Each row comes from the steps of one walk. Every step used is in the known rows, and no mark comes twice. Write the walk behind each row, first mark first.
Known rows
K-Y-Z: [-45.7 -13.1 -23.0  -8.9 -22.4 -33.5  18.2  -0.8  12.0  -4.8   6.4  -0.3
  -4.3 -18.4  10.1 -25.4 -13.9  26.5  40.1   7.1 -13.6  17.2 -26.4]
D-M-Z: [-15.3  32.8 -14.2  16.6 -10.7   2.8 -14.7  -8.0  32.3   8.0  -2.3  32.1
   1.7  -7.4  -9.7 -41.0  -3.6   1.6  28.7 -30.7 -35.8  35.5 -15.5]
N-F-V-Z: [  1.3 -10.3 -25.2 -22.0  30.2   3.1  -9.3 -46.8   3.8  -6.7   5.6 -12.5
  14.0   3.4  11.1 -13.6  -9.7 -17.7  57.0  12.1 -15.8   5.9  22.6]
Y-K: [-12.5 -12.7   1.7  24.0 -15.7 -48.0 -14.4  -3.9 -26.3 -11.8  14.1  -2.7
 -43.3   4.6  16.3 -12.7  15.5  18.8  14.5  15.8  18.1  21.5  -0.5]
Y-Z-V-K-N: [ -2.8  -3.5 -10.0 -30.9 -36.8 -16.5  33.9  -9.4 -16.5  -8.7  17.4 -22.0
 -54.1 -35.1  20.4  21.8 -12.7  65.1  30.1 -29.8  23.3  -0.9 -16.9]
Z-V: [  7.0  17.1  -5.4  -9.1   5.1 -34.5  45.7 -14.2   6.9  10.7  22.5 -33.8
  -6.4 -34.4  12.0   4.9  -1.2   9.7  13.7   0.2 -30.9 -10.1   9.2]
V-K-M: [-12.7 -15.9  26.9 -41.5 -20.2 -13.7  16.5  10.1  -9.8 -41.3  -3.2  -6.5
 -44.3 -24.8  55.7 -12.9 -31.6  11.7  16.8  -5.8 -11.9   4.4 -17.1]
D-M-K-Y-Z-V: [-21.6  15.9 -40.2 -13.8 -24.5 -52.0  55.1  -8.0  18.2  13.9  30.3 -27.4
 -24.1 -36.9  26.5  -9.3 -12.2  18.5  55.6  -3.9 -42.9  19.5  -2.7]
U-N: [ -1.4  10.6  13.0   3.5 -13.6  -7.5  15.2 -31.4  -4.5  -6.0 -15.5  -5.1
 -10.5 -12.9  -5.4 -13.9   8.7  37.8 -21.6 -22.9  39.2  -7.3  21.8]
F-V-K-M-Z: [-31.5   4.8  28.0 -31.0 -10.8 -13.8 -11.0 -33.9  25.0 -20.9   2.5  26.5
 -11.5 -25.3  16.8 -44.1 -25.3  20.4  42.7 -21.9 -32.0  36.2  -3.4]
D-M-Z-V-K-N-U: [ 16.5  20.9  -1.6   2.4 -23.3  -0.8 -11.8  10.8  -9.2  -7.6   1.0   9.0
 -63.8  -5.7 -24.3  14.8 -25.4  29.6  53.0 -72.0  11.5 -13.2 -25.1]
V-K-Y: [-39.3 -30.7 -10.5 -40.9  -2.3 -21.1  -2.4 -22.6 -12.8  -9.3   9.6  -6.8
   1.1 -16.5  17.2  16.8 -20.7  14.3  -2.5 -29.5 -31.3  29.9 -18.0]
F-V-K-N: [  0.7 -13.2 -10.5 -32.6 -32.4   7.6  12.7 -19.1 -17.7 -18.4  15.9  -7.5
 -47.1  -7.3  10.2  19.2 -12.1  58.1  24.2 -28.6  33.7  16.3   1.8]
Y-K-M-Z-V: [-18.9  20.7  20.9  -6.7  -8.6 -59.8  28.6 -24.1  14.4   2.8  23.6   0.3
 -27.4 -55.8  20.4 -38.6  -9.1  27.4  40.7  -7.4 -46.8  21.1  -3.8]
M-K-N-F: [ 30.6 -14.4   5.3  28.4 -30.7  14.0 -38.8  -6.4 -17.3  39.4 -12.8  27.8
 -55.8  17.8   3.1   9.9  -7.6   9.0  36.3 -59.2  38.8 -17.8 -19.7]
Z-V-K: [  1.8  -0.9  -9.5 -45.0  10.2 -25.1  32.6 -33.4  -2.4 -17.7  14.2 -53.9
 -14.1 -20.2  32.9  33.6 -13.6   9.3  14.3 -11.6 -22.9 -18.4   9.9]
V-K-N: [  1.2 -11.6  -0.9 -26.4 -33.4   5.0   4.5  -2.5 -25.9 -10.9   6.1  -2.1
 -47.4 -15.9  13.3  26.4  -9.4  54.5   9.8 -37.7  35.6   8.0 -17.6]
F-V-K-Y-Z: [-45.9 -18.0 -31.8 -34.1 -20.3 -33.2  23.3 -23.9  13.3 -20.6  11.4 -20.0
  -8.8 -10.4  21.0 -14.7 -21.0  30.7  52.4   8.0 -15.2  17.5 -11.3]
M-K-N-F-V-Z: [  1.8 -13.4 -30.8 -27.0  11.1   4.1 -12.8 -48.0  -3.4   4.1  12.3   1.6
  -6.1   5.1  12.2  -2.9  -8.0  -5.8  68.0  -6.4   0.3  23.6  27.4]
U-N-K-Y-Z-V: [-33.4   6.8 -22.3 -15.8 -17.6 -58.9  56.0 -31.6  13.6  12.2  16.3 -29.9
 -16.9 -48.3  29.0  -9.3  -7.1  29.9  35.3  10.6 -23.8   1.9   2.0]
D-M-K-N-F-V-Z: [  6.9  -5.8 -44.8 -19.2   4.1  10.8  -6.7 -37.0  -1.2   1.0  12.4   0.4
 -14.6   7.3  19.0  -8.4  -9.3 -10.6  70.8  -9.2  -6.6  27.3  22.1]

Write each row's walk
[-27.7 -33.1 -14.9 -36.2  -3.3 -17.2  -7.2 -38.8  -4.3  -8.2   9.7 -11.6
  -5.0  -0.4  18.3   9.9 -25.2  12.8  18.3 -29.0 -30.2  22.8  -7.0] | N-F-V-K-Y
[ 23.5  -8.1  -8.4   9.3 -16.4  11.8  -6.5 -30.0   5.5   4.3   6.2   1.4
 -30.8  21.6  -3.4 -13.7 -10.0  24.3  47.6 -13.4  22.8 -10.0  13.2] | K-N-F-V
[ -4.9   1.9   1.8 -30.5 -29.6 -13.5  17.5 -20.7 -13.8  -2.0  15.7  -6.9
 -44.6 -37.9  10.4  18.7  -9.9  61.5  24.2 -44.9  11.6  12.3 -14.5] | M-Z-V-K-N
[-31.9   5.5  33.9 -26.3 -10.0 -14.9 -16.0 -23.0  18.1 -15.4  -5.2  31.7
 -12.7 -29.3  17.3 -38.8 -24.8  17.7  32.0 -27.7 -32.8  30.3 -16.6] | V-K-M-Z
[-30.6  12.0  36.2  -8.4 -14.8 -13.3 -15.2 -10.4  24.3  -4.4  -3.4  45.1
  -7.8 -33.2   4.8 -53.5 -18.3  15.6  29.5 -22.2 -33.3  37.0 -19.0] | K-M-Z
[  3.3  -8.2  -9.0  -5.5 -48.8   8.7  -8.9   1.8 -18.7  21.5  16.7  35.0
 -52.9  -2.7   1.0  22.1  -0.5  37.0  23.3 -45.4  43.6  42.3   3.5] | M-K-N
[ 28.2 -17.6  10.4  14.0 -20.1  11.1 -29.3  -9.4 -21.6  15.5 -21.1   1.1
 -51.8   7.7  10.1  14.7 -13.9  21.6  27.3 -52.8  33.7 -42.4 -33.7] | V-K-N-F
[ -8.2  -7.5  23.4 -47.5 -18.3 -30.9  38.7   4.3  -7.1 -36.3   6.6 -21.9
 -47.9 -42.1  61.7 -10.7 -31.1  15.2  23.5  -5.7 -27.6  -0.5 -14.2] | Z-V-K-M
[-57.6 -16.8 -25.4  -7.7 -30.0 -31.8  13.3 -18.9  10.0   3.9  -6.1   4.4
 -12.9 -14.0  25.1 -18.7  -9.3  22.7  33.6  14.9   5.0  18.2 -13.1] | U-N-K-Y-Z
[-42.1 -15.3  -7.0 -44.8   0.7 -39.2   8.8 -39.7  -1.4   1.1  18.8 -11.2
   4.2 -37.6  17.1   9.1 -21.1  22.2   9.2 -36.1 -55.1  34.5 -15.9] | M-Z-V-K-Y
[ 18.8   2.2   2.9  -8.3 -19.3  10.2 -17.9   3.0 -17.2 -19.0   0.2   6.6
 -58.8  14.3 -26.4  24.5 -25.5  28.9  45.3 -55.5  37.0 -17.8  -8.7] | F-V-K-N-U
[-37.5   4.5  37.3   3.3 -20.9 -37.3 -23.4 -13.0  10.5 -11.7   2.2  44.7
 -28.7 -30.7  13.4 -59.1 -12.0  25.6  37.7 -14.2 -22.4  45.6 -18.5] | Y-K-M-Z
[-21.9   5.8  35.5 -19.1 -15.2 -13.2 -16.3 -46.2  23.4 -14.5 -12.0  26.7
 -22.9 -22.6  16.6 -49.9 -26.1  27.1  41.6 -38.7 -15.4  16.1  -3.5] | U-N-F-V-K-M-Z
[-25.1   7.7 -26.6 -21.3 -18.1 -57.3  50.9 -20.2  16.5  15.8  31.5 -23.2
 -15.6 -41.4  21.8  -3.9 -10.8  22.0  49.4  -1.8 -36.3  15.9   1.8] | M-K-Y-Z-V
[ 13.3  13.1  12.4  -5.4 -15.2  -5.1 -17.2  -1.0 -11.3  -5.5   0.0  10.6
 -54.9  -7.1 -28.6  19.4 -25.4  34.0  47.5 -69.9  17.1 -17.6 -19.7] | M-Z-V-K-N-U
[-21.8 -12.0  -9.2   3.3 -12.8   1.5  -7.8 -36.8  -0.8  16.8 -25.3  12.0
 -16.9   8.6  30.8  11.6  10.8  -8.9 -11.2  13.0  39.3   2.5  28.0] | U-N-K
[-26.0   9.3 -20.4 -17.4 -11.1 -58.1  56.7 -15.1  14.3   9.0  26.2 -31.7
  -9.4 -47.7  18.1 -12.6 -10.7  28.6  41.9   6.0 -41.8   2.5 -10.0] | K-Y-Z-V
[ 24.5 -17.0  15.7  46.0 -30.8 -11.7 -37.2   1.3 -31.4  20.7 -12.4  15.4
 -68.6   7.5   6.2  -6.1   0.5  29.6  32.3 -39.0  42.5 -28.3 -37.0] | Y-K-N-F
[-35.7 -22.7 -12.9 -45.8  -0.6 -37.3  18.9 -30.2  -9.0  -4.8  19.3 -23.9
  -2.6 -33.5  24.3  20.1 -20.6  18.8   2.9 -28.7 -45.6  25.9 -14.2] | Z-V-K-Y
[ 30.2 -11.7   9.2  11.2 -18.1  -1.1 -14.5 -14.3 -18.8  19.9 -12.1  -9.7
 -54.4  -4.4  14.9  16.4 -14.9  25.3  31.6 -52.8  23.6 -47.4 -31.2] | Z-V-K-N-F
[-36.9 -24.9 -17.0 -21.6 -20.4 -18.0 -16.8 -16.9  -5.2  24.6  18.4  30.9
  -6.1  -2.5   9.8  12.1 -11.3  -1.6  10.3 -37.3 -23.5  65.6   1.7] | M-K-Y
[-38.4  -7.7 -20.3 -36.9  -6.3 -35.3  14.8 -29.4   3.3  -2.0  19.0 -11.7
  -4.2 -34.4  23.2   3.2 -21.7  17.7  14.7 -41.0 -61.1  38.1 -20.5] | D-M-Z-V-K-Y
[ 23.6  -5.6  14.5  12.9 -17.2  -2.1 -23.8 -23.7 -11.1  24.4 -12.4   3.4
 -48.3  -8.5   6.3   5.4 -15.4  26.9  38.6 -61.1  14.0 -38.6 -34.3] | M-Z-V-K-N-F
[ -1.8 -14.6 -24.0 -14.6  12.1 -11.3 -13.6 -43.9 -13.8  -8.1  11.7  -7.9
 -15.3  -1.0  14.7 -15.4  -4.0   7.3  64.2   6.9   3.0  17.3  15.8] | Y-K-N-F-V-Z
[-25.9 -13.3  24.1 -12.3 -34.3 -12.0  10.8   2.1  -5.6 -13.5 -20.6  22.8
 -50.4 -22.1  61.3 -24.3 -14.9   3.9   4.8  13.7  15.3  13.6   0.9] | U-N-K-M
[-16.1  -5.4  17.1 -47.2 -24.4 -36.9  46.5   5.5  -1.0 -38.1   6.3 -26.9
 -50.9 -43.7  63.7 -17.6 -33.3  21.1  39.1   2.6 -24.3  -5.7 -16.2] | Y-Z-V-K-M
[ 24.5 -11.9   2.2  11.0 -24.4  -6.9  -6.8 -13.0 -14.6  16.6 -12.9 -13.4
 -57.9  -6.3  16.4   7.8 -17.0  31.2  46.1 -45.3  25.6 -50.2 -35.8] | Y-Z-V-K-N-F
